Each row comes from the steps of one path. Every step used is in the known rows, and no mark comes twice. Write the path behind each row, first mark first.
Known rows
babaf/zefuf/funu: [-20  18   4   0 -10 -11   1  31  -1 -36   5  27   7 -15 -11  10  -2  13
  10   7  50   8  -6  -9  34  -3   6  -7   9  15  22  13  17  11  23  22
   3  14 -18  -3  16 -41 -40  -4]
fofe/gope/fafem/babaf/gesi: [ 10   7 -12  -7 -13   0  17   1  -3 -40   5  10  13   6  21  15   8  31
   5  -4  23  11 -67 -27  27 -11  36 -21  -1 -22  21  54  38 -10  22   1
  -4  -9 -12 -13  14 -14 -19   7]
vimo/sodek: [-20  13  12 -13  -7   4   3   6  23 -26  10  15  -1 -19   3  14 -12  20
   3  18  18  -2   5  10  33   4  20  -2  25 -15  12  14   5   7  17  21
  18 -14  -7  -3  10 -18 -29   1]
kozoset/funu/zefuf/babaf/fafem/gope/fofe: [ 11  17   1 -11 -25 -17 -10  -4  -6 -24   2  30   8 -21  19  21 -10  26
   7  -5  50  -4  -9 -34  44  -8 -23   2 -12  60  42  24   7  54  15  -4
  15  -8 -22  21  -7 -21 -22  -8]
gesi/babaf: [-14  16   2 -11 -12 -11 -17  -1  23 -29  10  12  14 -13  -5  12 -11  16
   8   0  24  -2  30 -12  21   2   5   0  50 -18  14  35  24 -14  15   8
   8 -14 -16   1   8  -9 -17  -2]
vimo/sodek/zefuf/funu: [-28  16   4  -7 -12  -3  21  30  16 -38   5  25   2 -16 -23  11  -8  11
   3  24  20  -3  15 -10  43   8  16  -7  -1  -3  11   1   2  22  24  34
  11 -10 -15  -6  29 -34 -41   1]
sumut/sodek/zefuf: [-25  23   2 -11  -7  -4  -2  20  18 -35   6   7  -8 -19 -25   9 -11   7
   6  14  11  -7  40   2  26  10  23  -4  26   5   7   8  10   9  20  25
  40 -19  -9  -5  20 -43 -32  -2]
sumut/sodek/vimo: [-21  14   9 -15  -8 -24 -16   0  15 -38  15   3   7 -18 -18  28   6  12
   4   6  14  -9  37  26  26   8  32  -9  27 -11  21  24   7  -6  21  21
  41  -2   2 -13   5 -44 -23   7]
fofe/gope: [ -5   8   5  -9  -8 -11  12  10  17 -30   3  12   5  -5  23  14  -3  21
   6   6  20   6  11  -6  29  -3  23 -11  16  -2  18  40  18   7  25   3
  -1  -8 -13  -7   3 -46 -27   8]
bofad/leta: [-18  10   9  -4  -5  -2   9  10  22 -26   0   8   1 -24  -3   9 -13  10
  12  11  40  -3   5  11   9  12  21  -8  32   9  24  24  26 -11  15   7
   9  -2  -7   1  17  -3 -17  -8]
sodek/zefuf/leta: [-30   6   2  -5 -11  10   8  20  29 -34   5  18 -15 -15 -32   4 -17   9
  12  16  28   0  33 -26  16   6  26 -16  10  26  24  11  26 -12  19  21
  10 -14  -9   0  33 -27 -21  -3]
fofe/gope/fafem/babaf/zefuf: [  6  14 -14  -5 -12  -6   3  26  -6 -44   8  15   8   5  14  16  -6  29
  11 -17  40  -1 -53 -31  66 -17  23 -11   3 -18  27  53  20  17  22  -3
  14  -8 -24  -1   8 -41 -34   1]
leta/zefuf: [-15  18   8  -5 -10  -2   5   9  23 -27   7  12  -3 -28  -7   9 -13  17
   2   8  21 -11   4  -6  14   5  12  -2   6   7  13  15  23  -6  20  13
  20  13 -13  -2   3 -40 -25  -8]
fafem/gope: [ -4  16   7 -12 -10  -4 -12   2  25 -30   4  13  14   1   4  15  -7  18
   8   8  23   1 -19 -10  15   4  24 -11  26  22  22  28  17   5  24   6
  -1 -10  -8  -1   3 -30 -31   7]
zefuf/leta/bofad: [-45   9  15  -8  -9  -8  12  -4  29 -31   0  10 -10 -22 -16  -5 -14  17
  16   4  35   1  13   6  19   0  31  -9  34  26  28  25  42 -30  14  22
  19  -2  -1   0  24 -16 -17 -10]
fofe/gope/fafem: [  9   5  -6  -9 -18  -5  25   3  18 -33   1  11  10  -9  15  17  -2  29
   8  -4  23  -9   1  -8  34  -5  28 -13   9 -11  28  48  15   3  15   2
   1   1  -7  -5  11 -33 -27  15]
funu/kozoset: [-20  11  10  -8   0   5  16   3  27 -27   8  13   7 -22  -5  15  -5  30
   5   3  21   1  20   6  -4   4  16   3  35   9   6   8  20 -33  20  16
   2  -5 -14 -11  10 -19 -29   1]
sodek/zefuf: [-12  14  -1  -7  -8   4   4  13  16 -29   8  15  -4 -17 -14   8 -14  11
  10  15  18  -8  33 -17  15   9  16  -6  17   1   8  13  18  -7  21  19
   7  -1 -10  -7  26 -38 -27   0]
leta/zefuf/sodek: [-19  14  22  -5 -11 -13   0  13  27 -25   8  16  -2 -34 -17   5 -11  13
  -1   7  23 -12   8  18  17   5  12  -7   4   5   8  18   3  14  21  14
  31   9 -21  -2  15 -43 -29 -11]
fofe/gope/fafem/babaf: [  6   3 -12 -10 -15  -8  17   3  12 -40   5   8  18   5  19  18  -1  30
   9 -15  26  -9 -45 -20  49  -7  33 -11   9 -19  25  57  23  10  22  -3
   7  -9 -21  -3  14 -24 -25   8]
bofad/leta/zefuf/funu: [-28  16  11   4 -11 -15  24  31  20 -36  -5  17   5 -32 -20   6  -8   6
   4  11  45  -7 -17   1  18  13  13  -8  -8  26  29  10  28   1  19  14
  14  15 -18   2  14 -22 -27 -19]
vimo/sodek/zefuf/leta: [-38  10   5  -9 -11  17  11  28  32 -36   8  21 -20 -16 -33   8 -21  12
   8  26  20   0  24 -18  37   4  30 -16   7   7  22   2  10   4  17  28
  23 -29  -9   3  31 -23 -26  -4]
funu/zefuf: [-11  16   2  -5  -4   4   3   6  19 -28   7  14  -3 -36  -2   6 -21  16
   5  16  18  -3   1 -13  14   8   3  -3  21  14   3  17  19  10  21  17
  13   8  -9   3  13 -36 -22  -3]
kozoset/funu: [-16   7   7  -4 -12 -11   8   8  12 -15   3  17  12 -18  -2  13   1  13
   3   9  36   1  16   1 -15   0  16  15  14  18  25  16  12  11  20  17
  -7   3 -13  -5  10 -32 -22   3]
sumut/sodek/zefuf/leta: [-41  16   4  -9 -10   4   1  26  30 -41   3  10 -19 -16 -43   5 -15   5
   9  15  22   0  37  -5  26   5  33 -16  20  32  23   6  16   2  19  27
  44 -29  -7   2  30 -30 -25  -6]
fafem/gope/fofe: [  2  19  10 -16 -18   2 -16  -6  18 -31   6  16   9  -4  26  22 -23  27
  13   3  28   2 -16  -9  48  11  10  -6  25  25  25  12  10   8  24  -3
   5 -11  -3   0  -4 -16 -30   6]
gesi/babaf/zefuf/leta: [-33  18   3  -5 -12  -1 -26  29  17 -38  10  22  -7 -10 -29   7 -20  14
  13   0  47  13  16 -32  38 -10   5 -12  37   6  34  29  29 -12  13  12
  18 -24 -18  10  13 -13 -20 -13]
gesi/babaf/fafem/gope: [  1  15  -2 -17  -9 -13 -20  -4  13 -32   1  14  27   2  -6  24  -3  19
  10 -12  38  -3   3 -21  28  -4  -5 -12  45   8  28  57  25   6  16  -5
   8 -24 -16  13  -4  -7 -26   4]
vimo/sodek/zefuf: [-21  18   4 -10  -7   8   6  21  20 -31  11  18 -10 -18 -15  12 -19  13
   4  24  10  -7  28  -9  38   8  19  -4  14 -15   5   5   2  10  19  24
  20 -18 -10  -4  22 -34 -33  -1]

Which path is each row?
[-27  13   3  -4  -5  -1  31  28  19 -40   4  23  10 -20 -29  12   0  22
   5   9  24  -1  27 -15   8   9  11  -1   9  22   5  -7  18 -20  25  29
  -3  -1 -22 -15  28 -36 -41  -1]	sodek/zefuf/funu/kozoset
[  5  19   5 -12 -18 -21  -8  -3  17 -31   3  20   8  -7  -3  13   4  21
   4  -9  38 -16 -11 -26  34 -11   4 -18 -10  32  34  43  28  18  14  -2
  28  -2 -25  15  -5 -30 -26 -11]	leta/zefuf/babaf/fafem/gope
[-22  16  -2  -1  -8 -17  -7  33  -6 -45   9  22  15  -2 -10  10   0  15
  10  -4  52   9 -55 -22  50  -6  10  -4   8   8  20  20  25  15  30  17
   9   4 -31  -3  19 -31 -37 -11]	fafem/babaf/zefuf/funu
[-28   7   4  -3  -7  11   7  13  32 -34   4  17 -13 -30 -22   2 -24  15
   8  19  28   4  -1 -20  16   4  14 -15  14  38  20  15  26   4  18  20
  16  -4  -8  11  23 -25 -15  -6]	funu/zefuf/leta
[-18  21  12  -1 -17 -18   5  13  27 -29   7  15  -8 -31  -8   0 -10  10
   7   6  39 -14   7 -10  23   2  16  -9  -4  13  32  22  33  -6   8   5
  31   5 -23   7  10 -10 -10 -29]	bofad/leta/zefuf/babaf
[-51  12   9   1  -8 -11  22  12  18 -25  -4  17 -12 -39 -27  -6 -18  13
   7  12  38   3  -1 -11   0  -3  12   9  12  52  31  14  30   6  15  28
  16   1  -7   9  19 -39 -16 -16]	kozoset/funu/zefuf/leta/bofad
[-32   6   5   2 -10   2  15  22  21 -24   0  23  -8 -31 -25   6 -16  11
   2  19  39   7   0 -24  -8  -2  11   4   1  55  32  10  18  24  18  22
   4  -6 -13  10  18 -33 -15  -7]	kozoset/funu/zefuf/leta
[ 18  14   6 -19 -26 -13 -18 -22   7 -30   7  22  11  -2  29  21  -6  30
  16 -14  47  -6   2 -17  62  -6  -6 -15   9  31  40  35  16  20  15 -10
  18  -9 -14  13  -2   1 -23  -2]	zefuf/babaf/fafem/gope/fofe
[ -7  20   1   3 -16 -14   4   6  -4 -19   8  27  -2 -27  -1   0   4  15
  -4  23  28  16  -9 -32 -23  -9   4  -1 -13  24  20  14  30  14  14  23
  -2   5 -16  -3  14 -26  -7 -14]	kozoset/funu/zefuf/babaf/gesi
[-12  25  11   2 -14 -11   3  10  11 -30   5  16 -13 -30  -8  -2  -2  11
   2  17  35   5 -17 -18  -3   0  18 -20 -14  10  28  19  49 -22   8   9
  19   7 -15  -2  11  -2  -4 -31]	bofad/leta/zefuf/babaf/gesi
[-12  25   4  -8 -16   1   0  10   7 -31  15  25 -15 -12  -8   2  -1  16
   1  31  10   8  15 -28  25  -4  21 -19  -8 -22  10   8  22  -7  12  28
  15 -20 -12 -11  27 -15 -19 -11]	vimo/sodek/zefuf/babaf/gesi
[ -9  16   0  -8 -20 -11  -3   5  20 -30  14  22  -7 -10 -10   1  -5  13
  10   9  21 -12  46 -28  25   0  16 -10   5   1  16  19  23  -1  15  17
  14  -4 -21  -3  28 -30 -19  -8]	sodek/zefuf/babaf
[-30  12  -6  -5 -13 -13  16  22   1 -50   2  11  -8  -1  -5   1 -13  30
  17 -21  49   2 -56 -26  75 -23  35 -17   8   4  41  56  43  -8  16   8
  27 -15 -16   3  19 -35 -28 -12]	fofe/gope/fafem/babaf/zefuf/leta/bofad
[ 14  12   4 -18 -14   2 -12 -13   3 -30   0  16  12  -8  25  29 -14  28
  15  -8  43  -2  -9  -5  50   5  -5  -9  19  31  29  29  12  17  21  -7
  11  -7  -5   9  -5  -7 -31   7]	babaf/fafem/gope/fofe
[  3  10   2 -14  -6  -3  -6  -5  11 -29  -3  14  18  -2   4  21   0  20
  10  -4  40  -4 -11  -6  18  -1  10 -16  24  28  27  44  21  12  21   0
   5  -7 -10   8   3 -21 -32   9]	babaf/fafem/gope
[-26  10  25  -2  -8 -29  -1  18  18 -33  11  12  -4 -44 -32  20  -6   5
   1  10  31 -20  18  29  21  15  24 -20  -7  -6  29  28   6  -3  18   8
  38  14 -12  -6  13 -41 -20 -15]	bofad/leta/zefuf/sodek/vimo
[  5  15  -3  -7 -15 -24   0   3   2 -23  -1  28  14 -15  -5  14   4  17
   1  -1  45  -7 -11 -35   9 -14  -8  -3  -8  54  40  39  14  49  15   4
   7  -8 -24  18   0 -35 -21  -6]	kozoset/funu/zefuf/babaf/fafem/gope
[-15  11  19  -6  -6 -24 -25  19  -4 -33  20  22  -4 -24 -24  23   0  12
   4   4  34  -3  27  19  36  -2  16 -17   9 -18  21  28  -5   6  23  16
  27  12 -11 -11  14 -60 -34   1]	babaf/zefuf/sodek/vimo
[ -1   9   0  -5 -13 -17   1  31  -3 -41  10  18   6  -1   4  13  -4  26
   6 -18  42  -4 -51  -4  71 -17  24 -18   1 -22  22  56   1  36  24  -2
  25 -12 -31  -2  21 -46 -39  -1]	fofe/gope/fafem/babaf/zefuf/sodek
[-28  19   8   0  -2  -5  13  37   5 -38   6  26   8 -21 -18  14  -1  27
   5   1  46  12  -3  -6  19  -4   4  -1  16  22  13  -2  16 -15  24  25
   0   4 -23 -10  12 -37 -46  -5]	babaf/zefuf/funu/kozoset
[ -2  11 -14  -2 -17 -17  17  36 -10 -51   4  22  20   8   6  18   5  27
   9 -17  50   2 -67 -32  73 -16  22 -15 -11  -5  33  48  19  28  26   5
   5  -2 -29  -3  16 -42 -41   2]	fofe/gope/fafem/babaf/zefuf/funu
[-45  19  12  -3  -5  -5  -1  17  11 -35   3  16 -21 -22 -23  -5 -20  16
  17   2  49   8   1  -6  35  -9  21 -10  27  25  30  21  40 -26  13  23
  25  -1  -4   3  18 -33 -26 -17]	babaf/zefuf/leta/bofad
[ -8  13 -13  -1 -19 -10   5  25  -5 -45   7  21  19  -4 -12  13   1  23
  11 -15  56  -5 -64 -24  53  -7  17  -7   1  -1  29  30  22  14  21  16
  10  11 -24  -1  27 -19 -37  -3]	gope/fafem/babaf/zefuf/funu
[-15  13   2  -1  -8  -7  10  17   9 -18   3  19   3 -34  -8   9 -12  13
  -1  17  28   0   2 -15 -10   3   1  15   8  30  15   9  11  28  21  19
   1   6 -14   3   8 -44 -22  -4]	kozoset/funu/zefuf
[-48  17   5  -5  -4 -10  -9  18   6 -44   8  12 -13  -9 -21  -5 -18  18
  17  -8  51  10 -44 -14  51 -11  26  -7  25  16  29  30  46 -20  20  19
  32 -12 -17   3  21 -24 -24 -24]	fafem/babaf/zefuf/leta/bofad
[-35  15  -4  -5 -15  -3   5  11   5 -44   5  12  -7 -12 -26  -1 -17  26
  19 -19  55  -5 -55 -16  56 -14  30  -9  20  10  38  38  45 -23   9  17
  33  -4 -11   5  27 -12 -24 -17]	gope/fafem/babaf/zefuf/leta/bofad
[  1  16 -12  -5 -14   3  -9  15  -2 -38  12  14   8  -7  -6  13 -11  26
  12 -15  46  -8 -54 -21  48  -8  18  -4  15 -15  23  36  22   2  16   8
  19   2 -18   0  18 -17 -29  -4]	gope/fafem/babaf/zefuf
[-13   0  20 -11 -11 -27 -13  -2  16 -29  17  15   8 -23 -15  24   5  13
   3   6  21 -12  38  28  19   7  26 -16  15 -16  19  32  -2   0  23  14
  20  11  -7 -15  18 -44 -23   8]	zefuf/sodek/vimo
